What can hang from each mark
J_50: J_467 J_901
J_48: J_467
J_467: J_48 J_50 J_696 J_794 J_935
J_935: J_467
J_841: J_467
J_901: J_50
J_794: J_467

Each row was made from one small tree. Brackets hold a mark, then the marks that hang from it, in the order of their numbers. Every link used is in the known rows. Write each row's tree.
Known rows
[J_467 [J_50 J_901] J_696 J_794 J_935]: [-0.38 -0.99  1.99  0.16  0.86  0.94  1.94 -4.16  0.35 -1.51 -1.07  2.09
 -0.41  0.22 -2.77  0.51  0.92 -0.29 -1.49  3.08  2.80  0.65 -1.15 -1.26
  0.27]
[J_50 [J_467 J_48 J_696 J_794]]: [-0.99  0.88 -0.69  2.57  0.06  0.90 -0.97  0.31 -2.06  0.06  1.13  0.14
  1.22 -1.44 -0.67  0.15 -0.61  2.43 -1.39  2.14 -0.42 -1.71 -0.70 -1.84
  0.17]
[J_935 J_467]: [ 1.71 -0.06  0.21  0.93 -1.27 -1.89 -2.14  1.05  2.72  4.17 -3.02 -1.27
 -1.42  0.58  1.21  0.31 -1.32 -2.99  3.87 -2.09 -0.30  0.44  0.72  1.18
  1.29]
[J_467 J_50 J_696]: [-0.47 -1.44 -1.97  2.16 -0.22  0.36  1.53 -1.10  1.31 -1.55 -0.49 -0.69
 -2.14  0.30  1.01  0.43  0.55 -2.37 -0.49 -1.29 -0.64  0.02  0.94 -1.28
  0.77]
[J_467 J_935]: [-0.56  0.06  0.48 -1.22 -1.12 -1.14 -0.20  0.57 -0.56  2.16 -0.17 -1.27
  0.24  0.57  1.44  0.00  0.25 -1.63  1.15 -1.82  0.97 -0.19  0.45  2.62
 -0.73]
[J_841 [J_467 J_935]]: [ 0.76 -1.17 -0.11 -1.60 -0.21 -3.16  1.41  1.29  0.78  1.60 -2.19 -0.80
  0.22  0.91  2.23 -1.10 -0.45  1.29  1.07 -0.95  0.47  0.92  1.72  1.88
  0.69]
[J_794 J_467]: [ 1.52 -0.18 -0.82 -0.97  0.22 -2.66  1.44  0.47 -0.02  3.48 -1.53  0.44
  1.71 -1.22  1.45  0.57  0.39 -1.54  2.04 -1.92 -0.07  1.51  0.32  3.60
 -0.06]
[J_794 [J_467 J_935]]: [ 1.49  0.35  1.15 -2.35 -0.58 -2.85  0.49  0.79 -0.84  2.10 -0.28 -0.39
  2.87 -0.39  1.84 -0.23  0.26 -0.02  0.75 -1.60  0.10  1.94  0.94  4.50
 -0.82]
[J_467 J_696]: [-0.82 -0.82 -1.82  1.35 -1.37 -0.66  0.24 -0.21 -0.24  2.20 -0.32 -1.92
 -0.53  0.16  0.69 -0.84  0.85 -1.74  1.00 -1.50  0.06 -1.11 -1.65  1.77
  1.74]
[J_48 [J_467 J_696 J_794 J_935]]: [ 0.16  0.48  1.18  0.80 -0.25  1.71 -1.59  0.05 -2.89  1.57  0.15 -1.21
  1.50  0.06  0.16 -1.78  2.30 -0.29 -1.94  2.52  3.04 -1.90 -3.05  0.55
 -1.14]
[J_901 [J_50 [J_467 J_48 J_935]]]: [-1.39  1.44 -0.29 -2.14 -0.76  0.68 -2.28  3.10 -0.67 -0.56  2.85 -1.95
  0.38  0.34  0.36 -0.50 -1.52  1.06  1.17 -2.05 -1.91 -1.10  0.60  0.37
 -1.75]
[J_901 [J_50 J_467]]: [-2.33 -0.82 -1.89 -1.26  0.56 -0.31 -1.17  3.06  1.01  2.81  1.30 -1.87
  0.21 -0.47 -0.11 -0.03 -2.51 -2.98  4.97 -3.36 -1.88 -1.16 -0.71 -0.02
 -0.85]
[J_50 J_467]: [-1.56 -0.22 -1.35  1.18  0.33 -0.56 -0.03  2.09 -0.08  3.14  1.38  0.53
  0.13 -1.18  0.83  0.51 -1.71 -2.22  3.33 -1.82 -1.80 -0.71  0.17 -0.05
 -0.65]
[J_901 J_50]: [-1.57 -1.23 -2.16 -1.74 -0.32 -0.76 -0.37  1.32  1.13  3.17 -1.21 -2.76
 -1.26 -0.13  0.20 -0.55 -0.69 -4.16  4.12 -3.29  0.66 -0.39 -1.06  1.84
 -0.36]
[J_467 J_50 J_696 J_935]: [-0.17 -1.27 -0.25  1.03 -0.59  0.00  0.93 -0.74 -0.01 -2.88 -0.05 -1.59
 -1.01  0.86  1.52  0.29  1.27 -0.70 -1.91 -0.72 -0.24  0.18  1.30 -0.04
  0.28]
[J_467 J_48 J_50 J_696 J_794 J_935]: [ 0.76  0.52  0.98  1.11 -0.30  1.87  0.65 -1.92 -0.90 -4.37 -0.91 -0.60
 -0.57  0.55  0.66  0.46  1.79  2.46 -4.41  2.27  1.69  0.08  2.16 -2.26
 -0.25]
[J_935 [J_467 J_696]]: [ 1.65 -0.55  0.03  2.11 -1.79 -1.62 -1.88  0.63  1.89  2.66 -2.14 -2.83
 -1.29  1.32  0.93  0.12 -0.73 -1.24  1.76 -1.34 -0.75  0.06 -0.89  1.46
  2.92]
[J_50 J_467 J_901]: [-1.62 -0.21 -1.17 -0.05  0.79 -0.32  0.74  0.07  1.12  4.01  1.73  3.62
 -0.37 -1.41 -2.58  0.64 -1.79 -2.49  4.31 -0.92 -1.37 -0.31 -2.52 -0.05
 -0.28]
[J_901 [J_50 [J_467 J_48 J_696]]]: [-1.77  0.39 -2.78  0.17 -0.37  1.05 -2.10  2.65 -0.28 -0.14  2.54 -2.63
 -0.17  0.00 -0.05 -0.73 -1.34  0.74  0.86 -1.55 -3.13 -1.88 -1.48 -0.51
  0.51]

Which tree is each row?
[-1.27  1.03 -1.69  1.39  0.02  1.18 -0.43 -0.27 -0.24  0.65  2.96  2.89
 -0.33 -0.63 -2.28  0.11 -0.51  0.78  0.01  0.45 -2.84 -1.11 -3.34 -0.84
  1.36] -> [J_50 [J_467 J_48 J_696] J_901]
[ 2.33  1.74  0.77 -0.73 -1.09 -1.57 -0.32  0.51 -1.91 -1.09  0.82 -1.45
  2.96  0.14  2.22 -0.86  1.77  3.63 -3.24 -0.62 -1.05  0.94  0.30  3.57
  0.94] -> [J_794 [J_467 J_48 J_696 J_935]]
[ 0.36 -0.90 -0.90  2.71  1.69  2.94  0.61 -0.97  0.34 -1.12 -1.21  0.94
 -1.68 -0.61 -0.21 -0.40  2.00 -2.10 -2.16  2.34  2.39 -1.40 -0.85 -3.55
 -0.83] -> [J_48 [J_467 J_50 J_696 J_794]]
[-0.02 -0.32  0.25  0.95  2.34  2.97  1.11 -2.48  1.54  1.47 -1.62  5.35
 -2.67 -1.14 -3.37  0.45  1.03 -4.17  1.08  2.70  3.40  0.28 -2.30 -3.62
 -2.13] -> [J_48 [J_467 [J_50 J_901] J_794]]
[-0.29 -0.87  0.59 -0.02 -0.11  0.45  2.14 -2.73  1.13 -2.08  0.38  1.41
 -1.62  0.69 -1.66  0.17  1.20 -1.36 -0.71  0.27  0.23  0.67 -0.99  0.37
  0.86] -> [J_467 [J_50 J_901] J_696 J_935]
[ 1.49 -0.60  1.58 -1.73  0.79 -1.33  2.73 -2.84  0.93 -2.12  0.05  2.54
  1.07  0.00 -1.02 -0.02  1.48  0.44 -1.46 -0.04 -0.73  2.52 -0.86  1.74
  0.67] -> [J_794 [J_467 [J_50 J_901] J_696 J_935]]
[-1.89  0.29 -1.22  0.38  0.40  1.55 -1.80  1.53 -1.47  0.05  1.12 -2.09
  0.69 -0.88 -1.46 -0.50 -1.01  1.88 -0.09  0.77 -0.27 -1.74 -1.88 -2.02
  0.16] -> [J_901 [J_50 [J_467 J_48 J_696 J_794]]]
[-2.32 -0.28  1.26 -2.63  1.02  0.00 -1.46  2.32 -1.09  1.73  0.91 -2.03
  1.91 -0.68 -0.89 -0.42 -2.44 -0.67  2.91 -0.10  1.18 -0.55 -0.69 -0.30
 -2.00] -> [J_901 [J_50 [J_467 J_794 J_935]]]
[ 0.19  0.78  1.61 -0.22  0.46  1.06 -1.29  0.70 -1.81  2.79 -0.52  0.06
  0.62 -0.39 -0.20 -0.86  1.49 -1.55 -0.17  1.72  3.97 -1.33 -1.50  0.17
 -2.38] -> [J_48 [J_467 J_794 J_935]]
[ 1.90 -0.65  1.27 -1.56  0.47 -1.95  1.97 -0.43  1.09 -1.88 -0.77  0.63
  0.92  0.06  2.26  0.63  0.79 -0.30 -0.59 -1.26 -0.15  2.54  3.44  1.46
 -1.34] -> [J_794 [J_467 J_50 J_935]]
[-1.46 -0.07  0.21  0.67 -0.75 -0.76 -0.51  1.81 -1.98  0.29  2.91 -1.55
  2.00 -0.14  0.53 -0.65 -0.61  0.55  0.13 -0.65 -2.19 -1.40 -0.73  1.02
 -0.02] -> [J_50 [J_467 J_696 J_935]]
[-1.45  1.01  0.73 -1.99  0.86  1.17 -2.13  2.15 -1.27  0.02  1.39 -1.20
  1.65 -0.38 -0.99 -0.05 -1.49  1.81  0.75  0.35  0.74 -0.94  0.69 -0.89
 -2.30] -> [J_901 [J_50 [J_467 J_48 J_794 J_935]]]
[ 1.99  1.84  0.99 -2.18 -0.79 -1.87 -0.22  0.82 -1.19 -0.01  0.22  0.17
  2.11 -0.41  2.26 -0.12  1.16  2.33 -1.38 -1.13 -0.59  1.55  1.69  3.17
 -0.76] -> [J_794 [J_467 J_48 J_935]]
[-2.16 -0.75 -1.37  1.32  0.41 -0.22  0.87 -0.56 -0.12  2.70  2.16  2.33
  0.14 -0.85 -2.88 -0.18 -1.16 -1.26  2.12 -0.09 -2.24 -0.96 -4.15  0.27
  1.60] -> [J_50 [J_467 J_696] J_901]
[ 0.58  0.21 -0.78  1.34  0.84  1.96  0.67 -1.83  1.01 -2.06 -2.46  1.52
 -3.00 -0.74  0.32  1.62  0.08 -0.49 -1.25  1.71  2.03  0.23  3.22 -3.43
 -1.37] -> [J_467 J_48 J_50 J_794]
[-1.84  0.11  0.49  0.01 -0.48 -0.75  0.03 -0.19 -1.04  0.92  3.53  1.55
  1.35 -0.13 -2.50 -0.34 -0.52  0.19  0.88  0.35 -2.04 -0.91 -3.68  1.37
  0.71] -> [J_50 [J_467 J_696 J_935] J_901]
[ 0.44  0.76  1.84 -0.77  1.03  2.15  1.25 -3.70  0.53 -2.31 -1.12  4.22
 -1.56 -0.23 -2.41  1.64  0.87  0.35 -1.87  2.76  2.76  1.00  1.53 -2.31
 -1.25] -> [J_467 J_48 [J_50 J_901] J_794 J_935]
[-1.93  0.16  1.91 -0.04  0.86  0.19  0.12 -1.55 -1.89  1.47  1.68  2.20
  2.25 -0.82 -3.59 -0.32 -0.77  1.14  0.51  2.89  0.90 -0.60 -3.79  0.32
  0.13] -> [J_50 [J_467 J_696 J_794 J_935] J_901]
[ 0.71  0.74 -0.13 -0.02 -0.54  1.07  0.23 -0.40  0.39 -3.80  0.05  0.37
 -1.96  0.74  2.12  1.10  0.68  0.04 -1.84 -0.57 -0.22  0.37  4.19 -1.25
 -1.44] -> [J_467 J_48 J_50 J_935]
[ 2.79  0.28  0.74  3.30 -0.14  1.17 -1.58 -1.60  2.53 -2.39 -3.44 -0.26
 -2.45  1.03  0.35  1.22  0.07  1.32 -1.78  2.34  0.98  0.44  2.48 -3.67
  1.63] -> [J_935 [J_467 J_48 J_50 J_696 J_794]]
[ 0.63  0.90  1.11 -0.01  0.56  1.64  0.40 -1.55 -0.09 -3.17 -1.65  1.16
 -1.10 -0.05  0.62  1.16  0.56  0.89 -2.83  2.15  2.85  0.32  3.98 -2.40
 -1.82] -> [J_467 J_48 J_50 J_794 J_935]
[ 1.21 -1.62  0.57 -1.96  1.40 -1.83  3.46 -1.78  3.42 -1.52 -2.14  3.56
 -1.88  0.60 -0.93 -0.12 -0.65  0.60  0.66  0.27  0.56  2.17  1.76 -0.86
  0.30] -> [J_841 [J_467 [J_50 J_901] J_935]]
[-1.87  0.82 -2.53 -0.66  0.09  1.24 -2.04  3.04  0.31  0.66  1.71 -0.88
 -0.70 -0.50  0.08  0.20 -2.37 -0.84  2.76 -2.64 -2.45 -1.06  0.23 -0.83
 -0.71] -> [J_901 [J_50 [J_467 J_48]]]
[ 2.57  0.94  0.69 -0.07 -0.24 -0.75  0.89 -0.78 -0.43 -4.75  0.35 -0.03
  1.00  0.26  2.29 -0.14  2.09  3.26 -4.57 -0.08 -1.68  1.63  2.91  0.59
  0.18] -> [J_794 [J_467 J_48 J_50 J_696 J_935]]
[-2.35 -0.59  0.06 -2.47  0.06 -0.47 -1.43  3.21 -0.47  1.31  2.36 -2.45
  1.47  0.15  0.06 -0.62 -2.10 -1.18  3.21 -2.97 -1.50 -0.69 -0.14  1.00
 -1.37] -> [J_901 [J_50 [J_467 J_935]]]
[ 1.99  1.10 -1.29  0.34 -0.93 -1.32 -0.10  0.01 -0.91  0.09 -0.23 -0.14
  1.69 -0.53  1.59 -0.68  1.59  1.91 -1.57 -0.92 -1.91  1.14 -0.29  2.77
  1.52] -> [J_794 [J_467 J_48 J_696]]
[ 1.80 -1.26 -0.20  2.95 -0.75 -0.55 -0.75 -0.33  3.46 -0.57 -2.74 -1.63
 -2.90  1.67  0.98  0.88 -0.59 -1.65  0.54 -1.08 -1.20  0.77  1.84 -1.77
  2.00] -> [J_935 [J_467 J_50 J_696]]
[ 1.52  0.19  0.66 -0.16 -0.24 -0.96  0.94  0.04 -1.27 -1.13 -2.35 -1.27
  0.66  0.95  0.61 -1.70  0.24  6.42 -3.86  3.14  1.78  0.11  0.65 -0.19
  1.38] -> [J_841 [J_467 J_48 J_696 J_794 J_935]]
[ 2.35  0.73  0.10  2.18 -0.72  1.09 -0.76 -2.37  3.82 -1.92 -1.64  2.24
 -3.84  1.39 -1.99  1.17  0.34  0.22 -0.39  0.49 -1.56  1.30  0.32 -2.66
  2.71] -> [J_935 [J_467 J_48 [J_50 J_901] J_696]]
[ 0.39  1.50  1.06 -0.57 -0.81  0.44 -1.12 -0.41 -1.83  0.42 -1.27 -0.27
  0.52 -0.53  0.33  0.27  0.37  1.38 -1.26  1.52  2.95 -0.45  1.33  0.72
 -0.91] -> [J_467 J_48 J_794 J_935]
[ 1.63 -0.38  1.89 -2.40  1.28 -1.38  2.52 -2.38  1.73 -0.78 -0.77  3.80
  0.67 -0.44 -0.93  1.13  1.00 -0.72  0.11 -0.26 -0.20  3.17  0.71  1.49
 -0.72] -> [J_794 [J_467 [J_50 J_901] J_935]]
[-2.40 -1.20 -1.01 -0.13  1.22  0.40 -0.79  1.32 -0.73  1.95  0.55 -2.43
  1.21 -0.74 -1.54 -0.50 -1.81 -0.42  2.39  0.07  0.16 -1.30 -2.55 -1.30
  0.25] -> [J_901 [J_50 [J_467 J_696 J_794]]]
[ 0.68  0.63 -0.47  1.30 -1.36  1.19  0.22 -0.72 -0.11 -4.80  0.78 -0.99
 -1.55  1.26  1.80  0.11  1.70  1.25 -3.92  0.22 -0.88 -0.48  2.32 -0.89
 -0.08] -> [J_467 J_48 J_50 J_696 J_935]
[ 1.13  0.45 -0.66 -0.29 -0.97 -1.60  0.73  1.18 -0.49 -1.43 -0.86 -1.38
 -0.01  1.26  2.14 -1.84  0.25  4.80 -3.42  0.46 -0.95  0.14  0.88  1.17
  2.30] -> [J_841 [J_467 J_48 J_696 J_935]]
[-2.44 -0.52  1.16 -1.04  0.82  0.23 -1.17  1.49 -1.86  0.43  1.62 -3.29
  2.47  0.20 -1.25 -0.97 -1.59  0.86  0.73  0.78  0.47 -1.21 -2.21  0.17
 -0.68] -> [J_901 [J_50 [J_467 J_696 J_794 J_935]]]
